Each row was made from one walk, in order. Every step used is in the known rows, and no mark comes twice. Write each row's walk.
In the rows, zero is written as 128.
Known rows:
kemufu-vunut-kifip: [123 157 162 125 151 100 128 110 113  75 114 121 118 115 164 100 137 104
 122 125 106 127 110 152 124 123 104 119]
vurag-kifip-vunut: [124 176 159 157 167  85 132 139 169 146 128 109 106  96 164  80 119 110
 118 138 124 151  68 171 101 146  80 135]
foge-vunut-pite-garupif-sader-roka-porip: [152  93 147 188 182  61 133  92  72 138 108 120  88 151 169  67 179  95
 111 135 173 125  91 109 113 136 140  91]
kemufu-vunut: [140 120 140 151 144  77 121  98 120  91 118 132 119 127 165 122 144 121
 127 131 130 124 114 109  97 125 123 111]
pite-garupif-sader-roka: [159 133 106 141 160 105 139  89  98 208 124 126 122 162 158 124 160 138
 128 150 164 139 140 157  79 120 143  96]
pite-vunut-porip-roka: [119  99 138 204 136  64 129  78  93  76  75 147 113 139 132 113 154  98
 136 138 134 143 140 154  69 119 104 110]
kemufu-vunut-kifip-vurag: [112 156 173 113 135 111 119 114 119  73 115 121 119 112 139 123 126 112
 112  89 139 145  96 150 178 142 111 117]
garupif-sader-roka: [143 119 132 118 169 106 112 100 137 187 109 138 127 154 137 109 153 146
 125 136 157 142 117 167  76 117 137 104]
kemufu-vunut-porip-roka: [127 116 169 195 143  40 120  75  96  59  70 135 103 135 163 115 156 105
 135 133 135 107 163 149  51 121  95 102]
kemufu-vunut-pite-garupif: [145 114 135 166 134  96 143 107  73  83 140 128 113 142 183 133 164  94
 127 136 134 113 136  52 158 139 106 101]
sader-roka-porip-vunut: [134 125 127 161 173  69 120  91 103  97  64 122  87 126 151 121 158 117
 121 130 154 153  77 155  27 108 143 106]
pite-vunut: [129 101 106 160 138 106 131 105 115 111 124 144 128 132 129 120 141 114
 129 137 128 159  94 122 112 125 127 122]
kemufu-vunut-pite-garupif-sader-roka: [161 105 140 155 173  72 131  81  81 140 124 140 109 165 193 114 188 112
 126 146 165 131 125  95 102 129 118  77]
porip-vunut: [146 126 119 147 158 101 121 110 120 117 111 141 110 125 128 126 136 110
 123 130 135 133  92 172  94 124 113 113]
garupif-pite-vunut-porip-roka-sader: [116  66 171 198 166  49 134  73 119  71  88 175 122 174 150 115 166  97
 132 147 142 139 144 159 118 164  87 132]
sader-roka: [136 125 122 119 139 132 118 125 133 148 102 134 117 144 146 153 153 134
 132 136 138 153 120 115  58 104 128 121]
vunut-pite: [121 106 152 120 129 145 123 152 122  92 137 141 126 133 127 125 136 107
 126 123 123 121 130  83 187 139 104 126]
pite-garupif-sader: [150 138 114 150 146 100 149  92  93 189 150 119 132 149 136 101 136 133
 125 140 158 115 148 167 152 142 146 103]
garupif-sader-roka-porip-vunut-foge: [149 111 108 155 225  36 114  93  93 117  66 140  97 125 130  67 142 106
 109 138 178 167  82 223  85 124 149  81]
roka-porip-vunut: [128 129 133 170 162  61 130  97  99  78  88 115  97 113 133  98 134 110
 119 121 146 128  81 174  98 132 144 114]
kemufu-vunut-porip-roka-sader: [128 105 181 209 159  28 148  50  98  65  72 140 110 150 173  90 161 105
 124 145 145 113 148 187  59 150 102 103]
porip-roka: [131 129 145 139 133 125 113 106 122 117  98 142 124 137 134 120 143 121
 139 141 135 131 177 163  58 126 123 133]
pite-garupif-sader-roka-porip: [142 139 123 167 161  67 149  74  73 168 102 101 107 148 162  94 157 140
 124 141 175 132 131 150  81 130 172  96]
garupif-sader-roka-porip-vunut-beto: [140 122 127 166 204  17 133  71  94 110  81 150  99  91 141 134 167 115
 118 143 183 158  95 174  59 139 159  97]
roka-porip: [109 130 142 154 134  93 136 114 106  87 105 103 113 114 135 101 126 129
 124 120 139 120 119 128 130 137 158 131]
pite-garupif-sader-roka-porip-vunut-beto: [156 138 103 190 197  16 159  58  55 132  91 135  96  98 160 150 175 110
 120 154 189 155 116 156  61 141 168  88]
vurag-kifip: [111 168 171 127 121 111 133 137 163 137 129 111 121 114 153 110 104 124
 123 133 117 149 105 142 120 141 101 136]

Write each row's walk:
[135  97 162 151 199  58 112  94 103 101  82 138  92 142 140  73 165 108
 115 123 170 135  71 170 108 133 128  88] : garupif-sader-roka-porip-vunut-pite
[141 118 102 157 199  66 117 112  87  79  57 136  88 112 140 112 147  94
 114 136 159 180  84 170  62 110 139 101] : sader-roka-porip-vunut-foge
[101 164 165  87 122 160 125 142 130 105 124 117 128 113 103 125 109 118
 112  87 139 148 112 170 207 143 117 131] : vunut-kifip-vurag
[142 119 125 178 163  91 141 103  57  84  86 119  80 140 173 128 175  89
 124 134 157 147  99 106  88 125 126  95] : sader-roka-porip-vunut-pite-garupif
[103 138 145 120 128 136 126 121 117  90 121 135 128 118 106 118 121 106
 114  94 139 179  72 163 193 141 120 128] : pite-vunut-kifip-vurag
[131 116 155 152 150 114 141  82 121 125 100 145 132 151 139  93 146 120
 129 157 144 138 157 199  71 152 129 133] : porip-roka-sader
[162 125  87 178 219  34 139  77  46 141  80 126  94 134 150  78 152  99
 110 146 186 166 103 209  84 127 155  74] : pite-garupif-sader-roka-porip-vunut-foge
[120 165 152 108 150 132 117 125 122  96 109 132 112 111 104 124 116  99
 107  88 143 154  70 217 175 137 103 116] : porip-vunut-kifip-vurag
[119  89 153 217 155  56 156  55  93  80  77 151 119 153 140  89 154  97
 125 150 146 146 125 198  76 148 106 112] : pite-vunut-porip-roka-sader
[133 121 109 164 186  60 127 118  81  58  81 126  98 100 120  86 122  89
 110 126 149 152  91 178 134 136 138 107] : roka-porip-vunut-foge
[134 123 124 145 116 148 149 139  83 114 150 126 121 140 147 135 145 101
 128 134 132 120 151  67 188 140 112 118] : vunut-pite-garupif
[119 126 143 145 145  97 128 111 117 109  81 107 104 128 152 125 152 136
 127 128 151 146 112 115  58 114 155 124] : sader-roka-porip
[151 112 126 136 158 123 136 110  90 174 134 137 119 167 155 115 167 118
 127 143 162 134 139 111 137 130 119  93] : vunut-pite-garupif-sader-roka
[142 116 137 183 181  53 146  87  58 100 121 120  98 135 142  63 149  94
 114 129 168 109 102 165 181 159 138  88] : roka-porip-vunut-pite-garupif-sader
[130 168 157 168 156 105 153 144 123 134 150 109 100 113 182  84 137  83
 117 141 126 142  89 116 162 160  62 126] : vurag-kifip-vunut-pite-garupif
[154 105 127 175 139 124 143 130  85 117 145 135 104 138 155 115 157  76
 117 138 135 121 111  69 174 138 100 114] : foge-vunut-pite-garupif
[142 120 137 160 198  41 116  71 106 137  73 127  95 140 140  79 156 127
 117 132 175 140  72 216  45 122 152  88] : garupif-sader-roka-porip-vunut
[141 174 137 159 199  58 147  69  62 141  80 101  92 135 167  67 156 105
 114 133 160 140  91 246  76 119 141  86] : pite-garupif-sader-roka-porip-vunut-kifip
[137 102 139 138 157 122 116 134 117  84 121 152 108 133 126 121 144  88
 120 126 130 128  90 129 154 133  90 109] : porip-vunut-pite
[142  87 153 149 147 121 116 141 126  95 135 148 109 131 136 104 149  82
 116 125 127 123  86  78 165 137  91 120] : foge-vunut-pite
[135 113 138 143 174 120 125 152 127 104 138 136 110 114 134  91 151  94
 122 126 132 125  95 116 168 148  84 127] : kifip-vunut-pite
[113 168 161 145 170  81 136 109  97  59  84 102  98  99 136  73 124  94
 111 111 122 131  79 219 125 129 125 120] : roka-porip-vunut-kifip
[116  99 126 194 133  67 144 103 100  85 105 133 115 132 126 126 138 106
 125 124 130 137  93 125 135 122 108 107] : pite-vunut-porip
[162  96 132 172 164  93 136 105  90 153 155 141 111 150 147  72 156  88
 113 134 153 108 107 122 186 151 109  97] : foge-vunut-pite-garupif-sader
[132 149 155 132 156 122 123 132 126 115 120 124 111 114 139  79 127  87
 110 122 107 131  85 170 139 124  95 129] : foge-vunut-kifip
[119  77 163 182 151  57 104  99 118  64  84 170 114 159 142 141 165  98
 142 133 130 137 158 119 109 136  82 132] : garupif-pite-vunut-porip-roka
[144 130 109 152 160  79 138 111 104  93 120 166 115  80 125 180 149  98
 123 142 144 154 115 136 111 139 124 121] : porip-vunut-beto
[149 126 112 165 164 122 150 139  89 123 150 124 106 124 158 102 162  87
 125 135 140 123 115 106 171 147  88 117] : kifip-vunut-pite-garupif
[109 164 164 122 166 104 119 107 108  75  60 112  87 107 129 123 139 107
 107  88 164 174  58 204 106 124 132 111] : sader-roka-porip-vunut-kifip-vurag
[134 116 147 159 163  87 145  99  72 132 112 111 105 155 163  90 167 119
 122 133 172 127 131 111 136 140 149  95] : vunut-pite-garupif-sader-roka-porip
[136 119 129 187 152  85 152 106  55  63 112 113  90 122 153 100 150  83
 119 126 146 119 103 116 160 145 128 105] : roka-porip-vunut-pite-garupif
